Every row comes from one small tree of marks. The marks that hang from a mark follow it in brackets, in the order of their numbers. Every link used is in the known rows. Which tree was each row made from?
Known rows:
K_901{K_841}: [-11   8   0   7   1  -4  12  -7 -18  -4  17  -6  -4  -2  -4  11  -2 -10
  -5  -2 -13   5  -1  -2  11]
K_382{K_223 K_523{K_841{K_566}}}: [-13   3   8   3  -2   2  -6  15  -2  -1   2  -4   2   3   3   6   9  -9
  -8  13 -23   5 -12  -2  11]
K_901{K_382{K_223{K_523}} K_841{K_566}}: [-10  19   2   8  -4   2  -3  -5 -16  -3  17  -2  -1   3   2  38  -7  -3
  -6   2 -46   8 -15   2  10]
K_566{K_841}: [-11   7   1   0   5  -5  10  -4 -13  -5  11  -6  -6   1   5  -8  15  -4
  -4  -1  -5   2  10  -4  11]
K_566{K_841 K_901}: [ -6   5  -1   1   8  -3   9  -3  -9  -5   7  -2  -5   2   7 -12  16  -1
  -4  -2  -8   1   8  -1   0]
K_566{K_523 K_841}: [-11   8   4  -1   5  -5  12   5  -3  -2   8  -5  -3  11  11 -14  14   0
  -4   0  -2   3  10  -6  15]
K_901{K_382}: [ -8  13   1   5   5  -4   4 -10 -21  -4  16  -3  -5   0  -1  -1   7 -12
  -5  -1 -21   3  11  -1   9]
K_566{K_523}: [-13   8   2   2   4  -5  16   4  -7  -1  10  -4  -1  10   2 -16   9  -7
  -5   1  -1   3   1  -4  13]
K_382{K_523}: [ -9   6   2   7   5  -4   6   5 -11   1   7  -4   0  -5  -1  -8  11 -11
  -7   3  -7   3  -6  -4  10]
K_382{K_223}: [-12   5   1   0   4  -5  10  -3 -18  -4   8  -3  -4   7  -4  -5   6 -12
  -6   7 -16   4   2   0   6]
K_223{K_841}: [-11  13  -3   2   4  -6  14  -2 -16  -6  17  -7  -2   3  -3  -3   8  -7
  -5  -2  -1   3  -6   2   5]
K_901{K_382{K_223 K_523{K_841{K_566}}}}: [ -9   9   9   6   0   3 -15  12  -6  -1   6  -4   0   3   6  13   5  -9
  -8  13 -38   5  -2  -1  10]
K_382{K_223{K_901} K_523{K_841{K_566}}}: [ -8   7   7   2   2   0  -9  19   1   3   5  -5   5   1   3   4   9  -9
  -8  12 -24   2 -11  -4   7]
K_523{K_223 K_382 K_841{K_566}}: [-11  11   5  -3   5  13   7   1   3   2   8  -6  -2   9  -2  -1  16 -15
  -4   2  -7   2   7  -1  19]
K_523{K_382 K_841{K_566}}: [-15   8   6   2   1   5   9   2   0  -4  15  -3  -4   3   0  -5  14 -14
  -3   1 -10   3   6   0  17]
K_841{K_223 K_566}: [-12   5  -3   2  -1  -4  13  -7  -9  -3   4  -5  -1   3  -2   7   7  -9
  -5   2 -11   5 -12   0  15]
K_566{K_841{K_382{K_223{K_523}}}}: [ -7  11   5   2   2  -3   1  -2 -11  -1  11  -2  -2  16   5   4  17  -4
  -5  -1 -13   3   1   1   3]
K_223{K_523 K_841 K_901}: [ -7  21  -3   4   8  -3   9   4 -12   1  23  -6   6   1  -3  -3  10  -2
  -5  -7  -3   1 -20   0  -1]
K_901{K_841{K_523{K_223}}}: [ -5  11   3  -3   1   5  10   6 -10   2   6  -8   0   2  -4  23   0  -9
  -4  -3  -7   5  -2  -6  15]
K_223{K_382 K_841{K_566{K_523}} K_901}: [-11  31  -6   0   2  -9  11  13   7   6  16  -6   6  12   7 -14  11  -1
  -5   0 -16   3 -15   0   7]
K_523{K_382 K_841}: [-12   3   6   4   7   4   9   3  -6  -3  18  -4  -4   5  -3 -15  13 -17
  -3   0  -2   2  17  -1  11]
K_841{K_523}: [ -9   8   4  -4   0  -3  14   7 -12  -2   8  -4   0  -1  -3  -1  11 -10
  -2  -2  -3   3  -1  -4  12]
K_523{K_841}: [-11   2   6   2   5   1   6   2 -12  -4  14  -6  -1   3  -2 -14  13 -11
  -5   1  -3   3   4  -3  10]
K_223{K_523 K_841{K_566} K_901}: [ -9  26  -3   2   2  -2   9   4  -6   0  21  -6   7   0   0   7  10   2
  -5  -5 -11   2 -31   1   4]
K_523{K_382{K_223{K_901}} K_841{K_566}}: [-11  10   6  -1   4   3   3   9   2   0  14  -3  -1   9  -2   1   9 -15
  -4   7 -23   1   9   0   7]
K_841{K_223 K_523{K_382} K_901}: [ -3   2  -1   1  -2   1  18   9   1  -1   7  -6   0   5  -1   1  13 -17
  -4   0  -6   5  15   0  11]
K_223{K_523{K_382} K_841{K_566} K_901}: [-10  27  -3   4   4   1  13   5   0   1  24  -4   4   2  -2   6  11  -5
  -3  -6 -10   1 -18   3   5]
K_841{K_223 K_382 K_523}: [ -3   4   4   1  -2  -6   9   3  -8   1   3  -4   1  13  -3  11  12 -15
  -2  -4   3   4   2   0   9]

Write each row's tree:
[ -7   7   4  12  -2  -6  -4   3 -13   2   9  -5  -2   9  -1  26  -2 -16
  -8   5 -21   6  -2   1   4]
K_901{K_841{K_382{K_223 K_523}}}
[ -5   2   6   4  -3  -1  -3   2  -7  -5  14  -7  -2  20   3  -8  18 -16
  -7   6 -18   3  13   3   3]
K_523{K_841{K_382{K_223} K_901}}
[ -4  15   1   9   2  -9   5  -8 -13   1  21  -6  -1   7  -2  15   3 -14
  -4  -6 -10   2   3  -1   4]
K_223{K_901{K_841{K_382}}}
[ -6   8   4   1  -3  -7   4   5   2  -2   7  -7  -4  27  15  -8  19  -5
  -7   5 -16   3  19   1   8]
K_566{K_523 K_841{K_382{K_223} K_901}}
[ -6   8   2   4   8  -7  -1  12  -9   5   5  -4   2   0  -2  -2   5 -13
  -8  10 -19   1  -3  -4   0]
K_382{K_223{K_901} K_523}
[ -6   8  -7   3   3  -7  11   9   8   5   5  -9   1  17  15 -27  20  -2
  -8   4 -15   6  14  -2  11]
K_566{K_523 K_841{K_223{K_382} K_901}}
[ -4   4   7   4   7   4  -6  12  -4  -2   7   0  -1  21   9  -8   5  -6
  -7   8 -27   3  14   0  -3]
K_566{K_523{K_841} K_901{K_382{K_223}}}
[ -8   5  -2   8   7   2  16  -1  -8   3  13  -2   1   5  -6  -3   9 -13
  -4  -3  -1   4  -1   1   8]
K_841{K_223{K_523{K_382}}}
[ -5  14  -3   2   9   2   4   7  -8   5   5 -10   2   3  -1   3  10  -8
  -8   3   0   3 -11  -1   7]
K_382{K_523{K_223{K_841}}}
[-12  12  -8   3   0  -7  11  -4  -5   3   5  -4   1   4  -1  -9  12 -10
  -5   3 -20   6 -10   1  13]
K_841{K_223{K_382} K_566}
[ -6  -3   1   8  -5   2  -3  13   6   0   3 -10   5   0   7   2  15  -9
  -9   9 -17   6 -10  -1  14]
K_382{K_523{K_841{K_223 K_566 K_901}}}
[ -4   3  -1  -2  -3   0  12   7  -1  -2  -5  -1   3   3   2  13   9  -5
  -3  -1 -11   4 -15  -1   5]
K_841{K_223 K_523 K_566{K_901}}
[ -2  14   2  -1   2   1   6   0   7   3   4 -10  -2  26  15 -10  26  -4
  -7  -1  -3   2  18  -2  14]
K_566{K_523{K_223} K_841{K_382 K_901}}
[-5  1  3 -5  2 -4 11  9 -7 -1  0 -6 -1  4  5  9 12 -3 -3 -2 -1  4  7 -5
 12]
K_566{K_841{K_223 K_523}}
[ -6   1   1   3  -3  -3  12   6 -12  -1   6  -7   1   1  -4  27  -5 -10
  -4  -3  -7   8  -4  -4  12]
K_901{K_841{K_223 K_523}}
[ -4  11  -9   5   3  -3   7   3  -1   5  12  -8   4   5   9 -20  24   0
  -7  -1 -19   6   0   0   7]
K_566{K_841{K_223{K_382 K_523} K_901}}
[ -2   9   1   2   8  -2  -4  -3 -15  -6   6   0  -8   9   9   4   8  -3
  -6   5 -34   2  20   2  -6]
K_566{K_841 K_901{K_382{K_223}}}
[ -4   5   5   4   1   2  -8   3 -12  -7  15  -7  -3  10   5  -3  10 -13
  -8   9 -36   4  20   1   5]
K_523{K_841{K_901{K_382{K_223}}}}
[ -9   6   7  -1  11  11  10  12   7   6   7  -6   0  20   1 -18  14 -14
  -5   2   5   2  19  -5  17]
K_566{K_523{K_223 K_382 K_841}}
[-3  8  0  4  5 -5  5 -7 -8 -3  8 -2 -6 12  9 -6 21 -6 -4 -5 -5  0 12  2
 -2]
K_566{K_841{K_382} K_901}
[ -8  19  -6   7   6  -9   8   0 -11   6  21  -6   1  -1  -3  -5   2 -11
  -5  -2 -23   4   0  -3   4]
K_223{K_382 K_901{K_841}}
[-1  7  2  8  5 -5 -3  3 -2  2  3 -2 -3  7 11 -3 21 -6 -6 -2 -7  1  6  0
 -3]
K_566{K_841{K_382{K_523}} K_901}
[ -1  15   3  -9   8   2   9  10  -5   7   4  -7   4   3  -4   0  12 -11
  -3  -2  -1   0   1  -7   9]
K_841{K_523{K_223{K_901}}}
